Known rows, with every way that one mark hangs from another:
J_404(J_278(J_47(J_772))): [ 0.905  0.279 -0.281  1.711  0.786 -2.297 -0.852 -2.271 -1.334  0.370
  0.832  1.254 -1.381  0.616  0.179  0.063  0.032  0.925  0.681 -0.301
 -0.469  0.840  1.110]
J_887(J_77(J_33(J_47) J_565 J_864)): [-1.112  1.980  0.416 -2.706 -0.487 -1.455 -0.902 -1.517  1.359 -3.383
 -0.368 -0.642 -1.311 -2.910  2.568 -0.116  1.767  0.989 -1.950 -0.100
  3.569  1.745  0.915]
J_77(J_887): [ 0.823  0.863  0.204  0.437 -0.491 -0.980  0.662 -2.140  0.284 -0.775
 -0.031 -0.669 -0.078 -1.222  0.712 -0.425  0.277  0.356  0.077  0.081
  0.121  0.336  0.278]
J_58(J_772): [-0.503  0.765 -0.794 -1.040 -0.263  0.958  0.306  0.242 -0.438 -0.940
 -0.432  1.173 -1.255 -0.750  0.446  0.350 -1.102  0.460  0.983  0.262
  0.051 -0.554 -0.765]
J_404(J_278): [-0.053 -0.909 -0.346  1.275  1.139 -0.291 -0.200 -0.445 -1.340 -0.104
 -0.201  0.254 -1.008 -0.825  0.099 -0.129  0.767  0.518  0.538  0.081
 -1.248  0.762  0.247]
J_772(J_404): [ 0.718  0.497  0.988 -0.309 -0.002  0.695 -0.900 -1.215  0.640  0.281
  0.878  0.393  0.301 -0.833 -0.054  1.486 -0.272 -0.564 -0.120  0.084
 -0.506 -0.286  0.459]
J_864(J_77(J_33 J_565)): [-0.428  2.184 -1.439 -0.812 -0.512 -0.554 -1.102 -1.546 -0.002 -1.036
 -0.662 -0.581  1.712  0.018  1.250  0.952  1.123  1.893 -1.578 -0.220
  2.436  2.257 -0.570]
J_278(J_47(J_772(J_404))): [ 1.687  1.708  1.039  0.304 -0.313 -1.588 -1.333 -2.874  0.655  0.641
  1.910  1.371 -0.147  0.995  0.098  1.418 -1.305  0.007  0.155 -0.317
  0.412 -0.163  1.495]
J_33(J_47(J_772(J_404)) J_77(J_887(J_565))): [ 0.755  3.904  0.318 -0.545 -1.954 -4.486  2.429 -6.217  2.785  0.343
  1.706  2.688 -0.237 -0.362  0.516 -1.895 -1.950  1.519 -1.643 -2.272
 -0.510 -1.699  0.485]
J_47(J_772): [ 0.230  0.892 -0.213 -0.088  0.077 -1.634  0.649 -0.329  0.645  0.860
  0.038  1.428  0.244  0.362  0.452 -0.247 -1.957  0.538  0.204  0.364
 -0.063 -0.288  0.568]
J_77(J_33): [ 0.418  0.681 -0.071 -0.948  0.269  0.196 -1.975  0.233 -0.575 -0.928
 -0.030 -0.336  0.178 -1.283  0.660  1.385  0.663  0.305  0.418 -0.067
  1.269  0.487 -0.768]
J_864(J_77(J_33(J_47(J_772)) J_565 J_887)): [ 0.330  4.045 -1.745 -0.772 -1.624 -3.273  0.667 -4.405  0.830 -1.185
 -0.126  0.744  1.250 -1.413  1.589 -0.887  0.230  3.031 -1.261 -0.753
  2.413  1.300  0.155]
J_887(J_77 J_565): [-1.323  1.179  2.039 -1.573 -0.558 -2.366  0.841 -0.797  2.257 -1.636
 -0.878 -0.252  0.171  0.439 -0.420 -0.294 -1.368 -0.760 -2.276  0.930
  0.607  1.182  0.131]
J_404(J_278(J_47 J_58)): [-0.004 -0.245 -0.627  1.496  0.630 -0.347 -1.168 -1.399 -1.437 -0.872
  1.152  1.244 -1.151 -0.112  0.899  0.048  1.098  0.642  0.701  0.458
 -1.497  2.088  1.916]
J_77(J_33(J_47(J_772)) J_565 J_864 J_887): [ 0.307  3.353 -0.996 -1.492 -1.021 -2.863  0.519 -3.969  1.320 -1.958
  0.245  0.810 -0.998 -3.759  3.354 -0.877  1.376  2.233 -0.231 -0.355
  3.180  1.419  1.053]
J_278(J_47 J_58): [ 0.003  0.657 -0.251  0.261 -0.518  0.099 -1.089 -1.001 -0.143 -0.806
  1.508  1.127 -0.378  0.850  0.791  0.123  0.256  0.079  0.170  0.461
 -0.307  1.430  1.971]
J_278(J_47(J_772) J_58): [ 0.169  1.459 -0.397  0.150 -0.406 -1.386 -0.439 -1.396  0.383 -0.077
  1.550  2.482 -0.034  1.052  1.324 -0.054 -1.570  0.539  0.313  0.663
 -0.412  1.286  2.467]
J_772(J_404(J_278)): [ 0.522 -0.305  0.595  0.889  1.108  0.321 -0.994 -1.610 -0.510  0.204
  0.823  0.614 -0.551 -1.572  0.107  1.484  0.476 -0.145  0.481  0.117
 -1.569  0.347  0.711]
J_33(J_47 J_77(J_864)): [ 0.283  1.141 -0.953 -1.096 -1.055 -1.508  1.431 -2.469  0.935 -0.228
  1.282  1.091 -1.509 -0.872  0.919 -2.105  1.766  1.984 -1.655 -3.414
  1.521 -1.323 -0.221]
J_404(J_278(J_58)): [-0.840 -0.631 -0.935  0.936  1.116  0.285  0.008  0.099 -1.058 -0.617
  0.225  1.481 -0.630 -1.283  1.225 -0.298  0.309  0.561  0.732  1.044
 -2.261  1.724  1.415]
J_864(J_77(J_887(J_565))): [ 0.271  2.417  0.039 -0.310 -1.593 -2.534  2.025 -3.344  1.622 -0.206
 -0.458 -0.227  2.168  0.203 -0.934 -0.606  0.096  1.319 -2.052 -0.255
  1.045  1.406 -0.803]
J_278(J_47(J_772(J_404)) J_58): [ 0.707  1.969  0.371  0.006 -0.331 -0.828 -1.089 -2.288  0.876  0.151
  2.322  2.788  0.157  0.498  1.296  1.224 -1.827  0.096  0.327  0.772
 -0.712  0.999  2.933]
J_77(J_33(J_47) J_864 J_887(J_565)): [ 0.579  2.679  0.388 -2.231 -1.442 -2.674  0.950 -3.466  1.806 -1.806
  0.440  0.495 -0.293 -3.991  0.541 -0.734  2.263  1.172 -0.706 -0.855
  3.058  0.757 -0.755]

Rows:
[-1.281 -0.116 -1.531  0.151  0.854  1.038  0.261  0.252 -1.353 -1.315
 -0.191  2.519 -1.581 -1.922  1.601 -0.003 -0.634  0.999  1.542  1.299
 -2.256  1.340  0.810]  J_404(J_278(J_58(J_772)))
[-0.140 -0.109  0.182  0.548  1.033  0.912 -0.948 -1.156 -0.227 -0.340
  1.122  1.753 -0.277 -2.033  1.114  1.315 -0.078 -0.084  0.624  1.037
 -2.564  1.343  1.843]  J_772(J_404(J_278(J_58)))
[ 1.374  0.139  0.956  1.325  0.734 -0.109 -2.166 -2.865 -0.855 -0.026
  1.603  0.357 -0.966 -0.496 -0.200  1.777  1.096  0.041  0.353 -0.369
 -0.876  0.605  1.086]  J_772(J_404(J_278(J_47)))
[-0.763  1.337 -0.510 -1.426 -0.374  2.142 -0.224 -0.100  0.444 -1.088
  0.829  2.807 -0.557 -1.821  1.652  1.389 -1.970 -0.030  1.028  1.484
 -1.499  0.431  1.154]  J_278(J_58(J_772(J_404)))
[ 0.180  3.429 -1.657 -0.723 -1.615 -2.069  0.084 -4.151  0.430 -1.730
 -0.170 -0.318  1.131 -1.761  1.258 -0.726  1.685  2.736 -1.308 -1.033
  2.532  1.440 -0.330]  J_864(J_77(J_33(J_47) J_565 J_887))
[ 0.126  2.578 -0.948 -1.350 -1.122 -1.486 -0.009 -3.724  0.861 -2.656
  0.268 -0.291 -1.260 -4.103  2.963 -0.741  2.947  1.908 -0.395 -0.732
  3.243  1.589  0.684]  J_77(J_33(J_47) J_565 J_864 J_887)
[ 0.149  0.911  1.665 -2.867  0.336 -0.717 -1.673  0.199  0.958 -2.820
 -0.579 -1.270 -0.643 -2.602  1.750  1.604  1.232  0.220 -1.541  0.222
  3.498  1.653  0.161]  J_887(J_77(J_33 J_864))
[-0.083  1.955 -1.061  0.220 -0.995 -1.593  1.283 -4.299  1.279 -1.604
  0.339 -0.863 -1.442 -0.451  3.707 -1.292  1.706  1.906 -2.302 -1.906
  1.777  1.703  0.946]  J_33(J_77(J_565 J_864 J_887))
[-0.440  0.436 -1.317  0.659  0.443  0.607 -0.905 -1.268 -1.832 -1.611
  0.877  2.322 -2.185 -0.779  1.248  0.349  0.132  1.075  1.459  0.532
 -1.395  1.681  1.358]  J_404(J_278(J_47 J_58(J_772)))
[-0.748  2.743  1.861 -3.607 -0.827 -3.938  0.760 -1.708  2.947 -1.988
 -0.292  1.309 -0.239 -2.403  0.491 -0.283 -0.515  0.715 -2.155  0.010
  3.280  0.976  0.101]  J_887(J_77(J_33(J_47(J_772)) J_864) J_565)
[ 0.662  2.466 -0.315 -0.458 -1.060 -2.532  1.010 -3.679  1.356  0.863
  1.959  2.817 -0.629  0.081  0.686 -1.141 -1.702  1.553 -1.003 -2.689
 -0.534 -2.407  0.534]  J_33(J_47(J_772(J_404)) J_77)
[ 0.169  0.487 -0.765  1.445  0.759 -1.624 -0.547 -1.638 -0.984 -0.249
  1.164  2.425 -1.016  0.234  1.281 -0.093 -0.521  0.950  0.931  0.619
 -1.606  1.809  2.508]  J_404(J_278(J_47(J_772) J_58))
[ 0.100  0.724  0.124  0.513  1.062 -0.820 -0.097 -1.345  0.304  0.606
  1.119  2.952  0.054 -1.454  1.551  0.898 -2.053  0.341  0.785  1.317
 -2.440  0.865  2.236]  J_47(J_772(J_404(J_278(J_58))))
[ 0.711  0.349  0.411  1.094  0.699  0.408 -1.844 -2.427 -0.620 -0.465
  2.007  1.597 -0.794 -1.002  0.833  1.610  0.712  0.019  0.563  0.621
 -1.875  1.590  2.280]  J_772(J_404(J_278(J_47 J_58)))
[ 0.733  0.929  0.204  0.143  0.367  0.909 -1.549 -2.492 -1.135 -0.891
  1.022  1.634 -2.284 -1.182  0.347  1.979 -0.160  0.536  1.324 -0.121
 -0.735  0.027  0.247]  J_58(J_772(J_404(J_278(J_47))))
[-0.762  1.656  2.212 -3.196 -0.257 -2.068 -0.509 -0.683  2.258 -2.643
 -0.785 -0.672 -0.016 -1.860  0.852  1.101  0.604 -0.151 -2.391  0.650
  3.307  2.248 -0.316]  J_887(J_77(J_33 J_864) J_565)
[ 0.235  2.561 -0.262 -1.104 -2.058 -3.498  3.036 -4.940  2.364 -0.808
  1.052  0.957 -1.163 -1.392  0.804 -2.800  1.490  1.874 -2.367 -3.114
  1.481 -0.570 -0.370]  J_33(J_47 J_77(J_864 J_887(J_565)))
[-0.129  2.442 -1.557 -0.254 -1.781 -2.381  2.210 -5.158  1.456 -1.502
  0.923  0.170 -1.979 -1.462  3.076 -2.859  2.186  2.487 -2.123 -3.009
  1.742  0.144  0.955]  J_33(J_47 J_77(J_565 J_864 J_887))
[-1.333  2.142  0.306 -1.905 -0.583 -1.505 -1.321 -1.476  0.804 -3.125
 -0.558 -0.537 -0.966 -1.583  1.923 -0.297  0.312  0.713 -1.316  0.220
  2.010  1.004  0.710]  J_887(J_77(J_33(J_47) J_565))
[-0.682  1.624 -1.084 -1.791 -0.581 -0.452 -0.633 -1.674  0.578 -1.764
  0.254  0.325 -1.015 -2.915  2.274 -0.349  2.741  1.513 -0.449 -0.655
  3.181  1.263  0.307]  J_77(J_33(J_47) J_565 J_864)
[ 0.604  0.996 -0.318 -2.327 -0.420 -0.499 -0.625 -0.628  0.202 -1.072
  0.693  0.567 -0.643 -3.540  0.691  0.181  2.609  1.186 -0.092 -1.234
  2.986 -0.038 -0.649]  J_77(J_33(J_47) J_864)
[-0.951  2.520  0.321 -2.834 -0.386 -2.704 -0.483 -1.767  1.823 -2.824
 -0.388  0.489 -1.106 -2.578  3.010 -0.270  0.314  1.377 -1.774  0.112
  3.567  1.674  1.343]  J_887(J_77(J_33(J_47(J_772)) J_565 J_864))
[ 0.241  2.080 -0.603 -1.023 -0.373 -0.794 -0.741 -2.868  0.622 -2.698
 -0.221 -1.300 -0.851 -3.194  3.637  0.718  2.640  1.263 -0.572  0.222
  3.223  2.911  0.522]  J_77(J_33 J_565 J_864 J_887)
[-0.512  1.177 -0.717 -1.304  0.092  0.134 -1.336 -0.844  0.443 -1.826
 -0.212 -0.654 -0.632 -2.018  2.971  1.097  2.323  1.023 -0.671  0.225
  3.317  2.594  0.310]  J_77(J_33 J_565 J_864)
[ 0.439  3.348 -0.341 -1.102 -1.953 -4.986  3.542 -5.278  2.799 -0.116
  1.125  2.303 -0.802 -0.972  1.176 -3.069 -0.318  2.317 -2.072 -2.703
  1.502 -0.752  0.224]  J_33(J_47(J_772) J_77(J_864 J_887(J_565)))
